Each row was made from one path, in order. Every step used is in the known rows, and no mark comes twice. Write each row's path.
Known rows:
j -> l -> n -> z -> r -> w: +0.04, +0.24, +1.95, +4.40, -3.39, +0.25, +1.01, -0.68, -0.89, -3.46, +2.19, -1.91, -4.98, -3.66, +0.13, +5.51, -0.50, -1.97, -0.63, -0.45, -2.59, +1.46, +2.86
l -> r -> w -> j -> z -> n: -1.79, +0.09, -0.88, -3.56, +0.11, +2.83, -0.50, +0.48, -0.35, -0.27, +1.24, +1.33, +1.42, -0.12, -2.08, +2.37, -2.14, +3.39, +0.82, -1.30, -1.83, -0.02, +3.90
j -> w -> r: +1.07, +0.49, -0.27, +1.08, +0.63, -2.51, -0.82, +1.80, +0.27, +0.50, -2.79, +0.37, +2.08, +0.19, -2.42, +0.34, -0.61, +3.02, -5.24, -0.25, +0.52, +0.77, -1.35
n -> z -> r -> w -> j: +1.56, +1.60, +0.90, -0.93, -3.23, -1.60, -2.23, -0.73, -1.55, -0.76, +0.65, -0.72, +2.17, -0.26, -0.48, -2.05, -1.57, -0.40, +2.44, +0.69, -0.29, -1.15, +3.20
w -> r -> l -> n -> z -> j: -1.36, -3.02, -1.11, +2.44, -2.82, -0.26, +3.99, +0.27, -1.39, -0.58, +0.06, -0.23, -1.73, +1.38, +0.12, +0.03, +0.05, -0.94, +0.10, +2.75, +2.37, +0.88, -2.62
z -> n -> l -> r: -0.26, -3.78, +1.92, +0.26, +2.07, +0.40, +0.90, +0.60, +0.63, -1.12, -0.74, +0.51, +1.45, -2.69, +0.07, +1.06, -2.03, +1.37, -1.26, +0.57, -0.97, +1.33, -2.07
r -> l -> n -> z: +0.86, -1.78, +0.76, +2.17, -0.33, +1.94, -1.18, -0.14, -1.64, -0.58, +2.68, -1.15, -4.88, +0.67, +2.59, +1.23, +3.57, -0.78, +1.27, -0.71, +0.46, +0.54, -1.21
r -> l -> n -> z -> j: -0.47, -2.32, -0.93, +2.43, -0.55, +1.29, +1.57, +0.60, -0.74, -0.31, +1.02, +0.87, -2.68, +2.94, +2.16, -1.78, +2.53, -1.23, +3.35, +1.05, +1.22, -1.00, -2.44
l -> r: +0.17, +1.60, +0.26, -1.57, +2.53, +0.71, -1.17, -0.18, -0.04, -0.34, -0.42, -2.40, +1.46, -0.39, +0.20, +0.00, -0.16, +1.95, -1.41, -0.53, -1.44, +0.00, -1.00
j -> z -> r: +1.67, +0.72, +2.03, -3.32, +1.28, -0.70, -2.39, -0.99, +0.78, +1.13, -0.76, -0.80, +0.29, -2.06, -0.14, -0.67, +1.15, -2.67, -1.24, -1.26, -1.62, -0.62, +2.34
z -> j: +0.64, +0.97, -1.41, -0.97, +3.17, -0.56, +0.25, +0.86, +1.17, +2.25, -2.07, +1.83, +2.47, +2.97, +1.13, -5.56, +0.51, -0.48, +2.79, +0.68, +1.14, -2.18, -1.94
z -> r: +1.45, +1.35, +1.62, -1.68, +1.30, -1.50, -1.07, -0.52, +0.43, -1.93, -1.85, +0.69, +1.15, -1.55, -0.46, -1.25, +0.00, -1.85, -0.52, -0.22, -1.69, -0.46, -0.79
j -> z -> n: +1.96, -1.32, +1.41, -3.22, +3.40, +1.95, -2.30, +0.70, +0.51, +2.69, +0.63, +2.75, -0.73, -0.79, +0.25, -0.74, +1.42, +0.23, +0.59, -2.41, -1.27, -0.86, +1.90
j -> z -> n -> l: +1.76, -3.43, +2.29, -0.92, +2.64, +0.94, -1.15, +1.04, +1.23, +3.87, +0.64, +1.53, -0.43, -1.83, +1.08, -1.33, +0.38, -1.25, +0.14, -1.02, +1.12, -0.09, +1.35
w -> r: +1.32, +1.48, +0.30, -1.23, +0.93, -0.81, +0.63, +0.30, -0.07, +1.21, -1.52, -1.06, +0.95, -0.56, -0.65, -1.39, -0.75, +0.46, -2.41, +0.74, +1.43, +0.87, -1.65
w -> j -> z -> r -> l: -0.47, +1.45, -0.52, -3.06, -2.11, -1.08, -0.38, -3.13, -0.44, +0.59, +0.07, -0.32, +0.64, +0.05, -0.75, -0.51, +0.34, -2.85, -0.23, +0.35, +0.65, -0.31, +0.80
r -> l: +0.27, +1.06, -0.15, +0.45, +1.60, +1.11, -0.15, -1.12, -0.31, -0.79, +0.37, +0.10, -1.09, +1.40, +0.91, -1.40, +3.08, -0.97, -0.33, -0.09, +1.94, -0.01, -3.03
z -> n -> l -> r -> w: -1.63, -3.31, +1.55, +1.20, +0.49, +2.08, +1.33, +1.32, +0.31, -3.31, +0.06, +1.15, +1.09, -2.31, -0.93, +2.80, -2.30, +2.25, -0.84, -0.33, -1.17, +1.76, -1.08
j -> z: +2.19, +1.36, +0.84, -2.76, +3.09, +0.99, -3.28, +0.23, +0.82, +4.66, +0.72, -1.19, -0.78, +0.56, +1.62, -2.43, +2.43, -0.93, +0.03, -2.12, +0.66, -1.10, +2.15
j -> l -> r: -0.23, +2.71, -0.09, +1.44, +1.25, -0.24, +1.06, -1.93, -0.07, +0.26, +0.60, -4.15, -0.61, -1.81, +0.65, +2.28, -1.73, +1.30, -2.82, +0.33, -1.35, +0.91, -0.27
r -> l -> n: -1.16, -0.07, -0.42, +1.25, +1.25, +2.09, +0.96, +0.04, +0.28, -2.71, +1.03, +1.06, -4.21, +1.55, +0.75, +2.52, +4.03, -1.41, +0.96, -1.09, -0.05, +1.12, -3.09

Write each row's path:
-2.29, +3.14, -1.36, +1.86, -3.25, -0.92, +3.48, -1.11, +0.53, -3.78, +1.36, +0.10, -3.12, -1.21, -1.35, +5.62, -1.87, -1.51, +1.07, +0.10, -1.96, +1.69, +1.54
z -> r -> w -> j -> l -> n
-0.18, -1.86, +0.10, -1.32, -0.16, +1.32, -0.14, +0.73, +0.87, +3.22, +1.11, +2.78, +0.58, -0.01, +0.09, -0.63, -1.67, -0.14, +2.34, -0.30, +2.37, -0.12, +3.03
r -> w -> j -> z -> n -> l
-2.29, +0.27, -0.67, -2.55, -2.19, -0.23, +0.84, -1.87, +0.41, -1.31, +1.40, +0.52, -2.47, +0.23, -0.70, +3.58, +1.60, -2.77, +0.66, -0.26, -0.96, +0.93, +1.00
w -> j -> z -> r -> l -> n
-0.75, +4.38, -1.24, +1.09, -3.14, -1.88, +1.98, -2.44, +0.03, -1.70, +0.23, -0.60, +0.54, -1.51, -1.13, +1.48, -3.04, -1.46, +0.03, +1.16, -0.54, +0.30, +1.52
z -> r -> w -> j -> l
+0.08, -2.42, +0.90, +2.36, -2.89, +0.86, +1.72, -0.26, -2.14, -0.98, +1.72, -2.32, -3.86, -0.74, +0.22, +2.70, +1.43, -0.47, -1.72, +1.24, +1.74, +2.27, -1.66
w -> r -> l -> n -> z
-2.30, +0.89, -1.09, +0.12, -1.13, -0.28, +0.89, +0.36, +0.20, +0.30, +0.13, -2.58, +3.37, +0.66, +0.35, +0.23, -2.75, +2.02, +0.47, +1.05, +2.24, +0.78, -0.02
n -> l -> r -> w -> j
-1.68, -0.44, -0.37, +1.25, -1.31, +1.02, +3.26, -0.04, -0.11, -2.94, +0.04, +0.00, -3.58, -0.06, -0.88, +4.06, +1.63, -0.34, -2.23, +0.69, +0.96, +2.94, -3.43
w -> r -> l -> n
+0.05, +3.17, -1.33, -3.05, +0.39, +1.53, -2.47, +0.18, +0.52, +4.02, +1.23, -0.24, +0.84, +2.40, +0.37, -1.83, +0.74, +0.83, +2.22, -1.66, +1.78, -1.36, +4.22
r -> w -> j -> z
+1.20, -2.58, +0.12, -2.58, +1.36, -0.51, -0.81, +0.31, +1.43, +5.38, +0.85, +2.03, +1.46, -0.58, +1.16, -2.71, -1.27, -0.61, +2.62, +0.24, +2.16, -0.76, +2.28
w -> j -> z -> n -> l
+1.00, -2.07, -0.50, +0.65, +1.36, +0.42, -0.95, +2.28, +0.24, +1.93, +0.31, +0.68, -1.67, +1.64, +2.49, -3.07, +1.60, -0.31, +4.24, +0.16, +0.24, -1.81, -0.07
l -> n -> z -> j
-0.77, -0.18, -0.76, +2.61, -1.63, -1.64, +0.86, -0.14, -0.46, -1.76, -2.09, -0.24, +1.20, +0.91, -2.59, +1.76, +0.30, +2.26, -6.63, +0.39, +1.66, +1.66, -3.63
j -> w -> r -> l
-0.68, -0.43, -2.14, +1.12, +0.24, -3.25, +1.43, +2.08, +1.09, +1.04, -4.53, +2.06, +4.27, +2.17, -2.48, -2.36, -2.27, +3.02, -3.75, +1.40, +1.59, -0.65, -2.58
z -> j -> w -> r
+2.60, -0.52, -0.51, +0.20, +1.46, -0.80, -1.70, +0.69, -0.56, +3.96, -0.86, -0.10, +1.80, +1.67, +2.58, -7.36, +0.65, -0.18, +3.24, +1.23, +1.94, -3.19, -0.17
n -> z -> j
+0.11, +0.20, -2.00, +1.02, +2.87, -2.45, -1.19, +2.55, +1.44, +1.46, -3.30, +3.03, +3.19, +3.66, -0.49, -3.59, +0.53, +1.97, -0.59, -0.53, +0.55, -2.31, -2.30
z -> j -> w
+1.96, -1.49, +2.62, +0.14, -0.31, -0.60, -1.72, +0.35, -0.83, -1.95, +0.47, -0.93, -2.91, -2.51, +0.62, +1.78, +1.60, -1.99, +1.08, -1.06, -2.79, +0.21, +1.35
l -> n -> z -> r
-0.23, -3.77, +2.23, -1.55, +2.09, +1.17, -0.49, +0.30, +0.99, +1.88, +0.27, -0.60, +0.65, -2.55, -0.05, +1.61, -1.19, +0.82, -2.19, -0.37, -1.12, +1.24, +1.22
j -> z -> n -> l -> r
+0.51, +3.69, -1.76, -1.57, +0.23, +0.86, -1.02, +0.52, -0.11, +0.85, +0.35, +1.07, +1.51, +2.82, +0.42, -2.27, +0.03, +1.47, +3.24, -0.70, +1.75, -1.12, +0.62
r -> w -> j
+3.47, -0.14, +2.88, -0.36, -0.49, -1.74, -2.72, -0.57, -1.14, +0.42, -0.45, -1.25, +0.43, -2.39, +1.10, -2.41, +0.13, -1.50, -0.04, +0.12, -1.36, -1.15, +1.45
n -> z -> r
-0.10, +0.56, +1.08, -0.12, -0.65, -0.80, +0.94, -2.32, -0.39, -3.84, -1.00, +0.48, -0.10, -0.99, -0.93, +0.66, +1.21, -3.00, -1.58, +0.06, -0.62, +0.58, -3.07
z -> r -> l
-1.72, -0.44, +0.77, +0.53, -0.86, +0.32, +1.46, -0.97, +0.16, -5.84, -0.13, +1.25, -3.20, -1.11, -0.71, +4.53, +2.42, -2.97, -0.82, -0.62, -2.35, +2.09, -3.06
z -> r -> l -> n
-2.30, -1.80, -0.16, -0.06, -1.01, +0.93, +2.12, +0.70, +0.20, -1.53, +0.18, +1.56, +2.69, -0.85, -0.94, +1.82, -3.65, +2.77, +1.50, +0.74, +0.02, +1.35, -0.25
z -> n -> l -> r -> w -> j
-1.76, +3.04, -1.30, -3.44, -0.30, +1.73, -1.63, -0.39, +0.13, +2.06, +1.57, -2.70, +1.82, +1.35, -0.74, +0.69, -0.83, +2.38, +0.20, -1.24, -0.15, -0.36, +4.01
l -> r -> w -> j -> z
-1.66, +1.95, -2.13, +1.85, +0.95, -0.67, +3.32, -1.19, +0.94, +0.87, -0.96, -2.52, +1.35, +0.16, +0.62, -0.97, -2.72, +0.72, -1.23, +2.01, -0.64, -0.59, -1.68
z -> j -> l -> r
+2.07, -1.27, -0.71, +2.07, +1.25, -2.51, -2.77, +2.29, -0.27, +3.07, -2.10, +0.45, +3.32, +2.85, +0.46, -4.96, +0.16, +2.18, +0.30, -0.09, +1.09, -3.18, -0.04
n -> z -> j -> w
+1.63, -1.01, +2.43, +0.68, -2.39, -0.95, -0.86, -2.19, -2.11, -2.02, +0.27, -1.71, -0.55, -1.56, +0.58, -1.18, +1.34, -2.50, -1.17, +0.98, -0.26, -0.21, -0.79
n -> z -> r -> l
-0.95, -3.25, -1.52, +4.48, -1.04, -0.97, -0.43, +2.04, -0.43, -0.69, -0.11, +1.68, -1.52, +3.48, +0.39, +0.26, +2.37, +1.15, -0.14, -0.24, +0.81, -0.92, -2.19
r -> l -> n -> z -> j -> w
-1.22, +2.70, +0.50, -0.56, +1.16, +2.30, -0.75, +0.71, -0.16, -2.70, +0.17, -1.80, +1.16, +0.03, -0.55, +1.93, +0.08, +2.88, -1.02, -0.96, -1.26, +0.31, +0.00
l -> r -> w
-3.10, +2.46, -2.39, +2.78, -0.70, +0.67, +3.52, -0.44, +0.86, -1.51, -0.50, -1.62, +1.10, +0.60, +0.03, +0.85, -3.51, +1.38, -1.21, +1.44, -0.45, -0.13, -0.68
z -> j -> l -> r -> w
+0.70, +0.82, +0.17, +1.66, -3.62, -2.56, +1.08, -1.67, -0.97, +0.20, +1.81, -2.06, -3.00, -2.80, +0.83, +2.56, -1.63, -1.98, +1.77, +1.46, -1.89, +0.47, +2.71
w -> j -> l -> n -> z -> r
+0.13, +0.61, -1.00, -3.31, +0.54, +2.51, -1.77, +0.67, +0.14, +1.60, +1.11, +3.79, +0.64, +1.11, -0.78, -0.31, -0.42, +1.50, +2.65, -1.69, -0.23, -1.12, +3.78
r -> w -> j -> z -> n
